Each row was made from one small tree. The marks that hang from a mark follow it in brackets, in alphabetical order. Every link used is in the known rows. Write each row's tree.
In the rows, zero is written as 128.
Known rows
sunuv[suro]: [119 116 130 105  94  95  75 113 124  34 137  87 159 125 167 138 110 108
 160  79]
nuze[nazum zasas[disi]]: [121 114 135 134 159 125 114 109 111  92 153 121 129 126 181 113 100 108
 165 128]
binab[kagim[disi[nazum]]]: [101 125 106 128 135  82  95  63 163  56 130 144 163 116 137 103  92  98
 155 103]
kagim[disi[zasas[nuze[nazum[suro]]]]]: [105 152 120 129 131 102  86  80 151  65 135 103 142 129 152 121  92 115
 149 124]
kagim[disi]: [ 98 119 132 136 120  88  87  87 155  57 129 124 151 126 156 117 134 105
 160  89]
nazum[nuze]: [111 119 123 134 114  73  98 126 131  48 138 108 168 130 150 119 115 120
 162 100]
nuze[zasas]: [106 113 131 129 130  82  99  96 110  81 143 109 159 120 187 125 118 107
 171 116]
disi[kagim]: [ 97 130 127 114 119  97  90 102 132  61 143 130 189 119 141 123 108 110
 166 105]
disi[zasas]: [121 125 133 104  99  98  71  94 127  59 148  94 175 114 190 130 118 114
 169 100]
binab[kagim[disi]]: [ 93 111 121 141 127  86  91  63 139  53 136 124 147 139 150 105 107 104
 150  90]
nazum[fikiz nuze[zasas[disi]] suro]: [ 96 129 130 145 169 104 132 176 107  73 135 128 141 111 154 113 105 138
 173 148]
nuze[nazum zasas]: [118 118 137 138 147  88 105  90 114  78 145 101 142 112 183 117  94  94
 161 137]
nuze[nazum[fikiz suro] zasas[disi]]: [103 126 146 145 178 123 128 136 112  81 141 121 122  96 167 113  88 126
 169 154]
binab[kagim[disi[nazum[suro] zasas[nuze]]]]: [ 97 153  87 113 131  88  88  64 155  67 134 132 171 126 137 117  75 121
 152 118]
nuze[nazum]: [119 117 140 134 123  93  95  85 135  55 144 101 149 114 162 120  97 109
 157 106]
poku[zasas[disi[nazum[suro]] nuze]]: [ 86 139 107 107 139 120 101 116 138  77 140 166 168 146 139 146  98 163
 171  91]
disi[kagim nazum[fikiz suro]]: [ 86 156 122 112 147  90 107 128 157  55 125 152 198  65 114 120  82 121
 175 144]
poku[kagim zasas]: [100 131 135 104 117  86  90  98 117  34 141 129 189 121 168 147 104 132
 163  80]
nuze[nazum[suro] zasas]: [106 130 147 146 155  81 108  85 122  71 143 101 142 101 168 132  80 109
 160 140]
poku[kagim[disi] zasas]: [ 91 138 134 114 131  87  88  92 142  32 131 145 175 125 159 135 118 116
 158  83]
nazum[fikiz nuze[zasas[disi[kagim]]] suro]: [ 85 147 123 132 181 115 133 186 108  77 138 148 164 106 131 105  92 125
 173 167]
poku[kagim[disi[nazum[fikiz] zasas]]]: [121 164 111  93 134  93  95 119 167  42 122 137 191  60 158 111 104 101
 170 133]

Which tree is each row?
[104 141 105 138 171  73 121 155 152  70 115 145 155  88 148  86 112  84
 171 171]  kagim[disi[nazum[fikiz nuze[zasas]]]]
[109 143  77 106 121  96  84  67 147  74 137 133 170 137 151 101  88 105
 154 116]  binab[kagim[disi[nazum zasas[nuze]]]]
[100 131 147 148 165  87 119 116 114  68 134 101 135  82 169 116  81 112
 165 163]  nuze[nazum[fikiz suro] zasas]
[106 131  95 136 143  68 104  95 163  46 127 143 166 123 121  93  85  96
 151 118]  binab[kagim[disi[nazum[nuze]]]]
[105 156 100 101 121  94  95 122 140  68 130 117 181  91 152 126  92 140
 174 136]  disi[nazum[fikiz suro] zasas[nuze]]
[ 90 164 109 123 179  75 126 164 135  66 125 151 194  69 118 106  72 105
 176 190]  disi[kagim nazum[fikiz nuze[zasas] suro]]
[106 137 104 113 106 103  76  92 138  75 136 112 158 148 170 115 131 112
 158 101]  kagim[disi[zasas[nuze]]]
[ 99 154 121 131 141 107  97 112 143  61 126 103 135 109 152 106  94 118
 154 147]  kagim[disi[zasas[nuze[nazum[fikiz suro]]]]]
[ 98 152 114 143 169  60 112 119 166  65 120 145 164  98 134 118  96  98
 164 152]  kagim[disi[nazum[nuze[zasas] suro]]]
[109 124 113 135 127 102 113 119 116  68 134 104 139 124 152 100  98 126
 157 127]  zasas[nuze[nazum[fikiz]]]
[113 116 119 134 150 106 118 149 107  84 147 128 149 140 168 113 117 119
 170 123]  nazum[nuze[zasas[disi]]]
[112 145  99 105 149 116 112 154 152  67 142 169 194 116 111 107  94 115
 172 125]  zasas[disi[kagim nazum[nuze]]]
[114 154  98 104 108  95  88  90 137  57 135 120 180 133 161 124 116 120
 154  94]  poku[kagim[disi[zasas[nuze]]]]
[ 98 126 123 114 155 129 110 125 107  97 154 150 169 130 161 115 112 109
 174 127]  nuze[zasas[disi[kagim]]]
[ 93 134 131 148 156  68 122 157 110  59 127 109 156  97 156 115  99 123
 169 157]  nazum[fikiz nuze[zasas] suro]
[ 92 144 139 132 190 133 130 146 111  85 144 142 145  91 142 107  75 114
 168 173]  nuze[nazum[fikiz suro] zasas[disi[kagim]]]
[ 94 132 134 145 132  72 112 152 132  37 124 108 161  99 136 118 103 138
 165 126]  nazum[fikiz nuze suro]
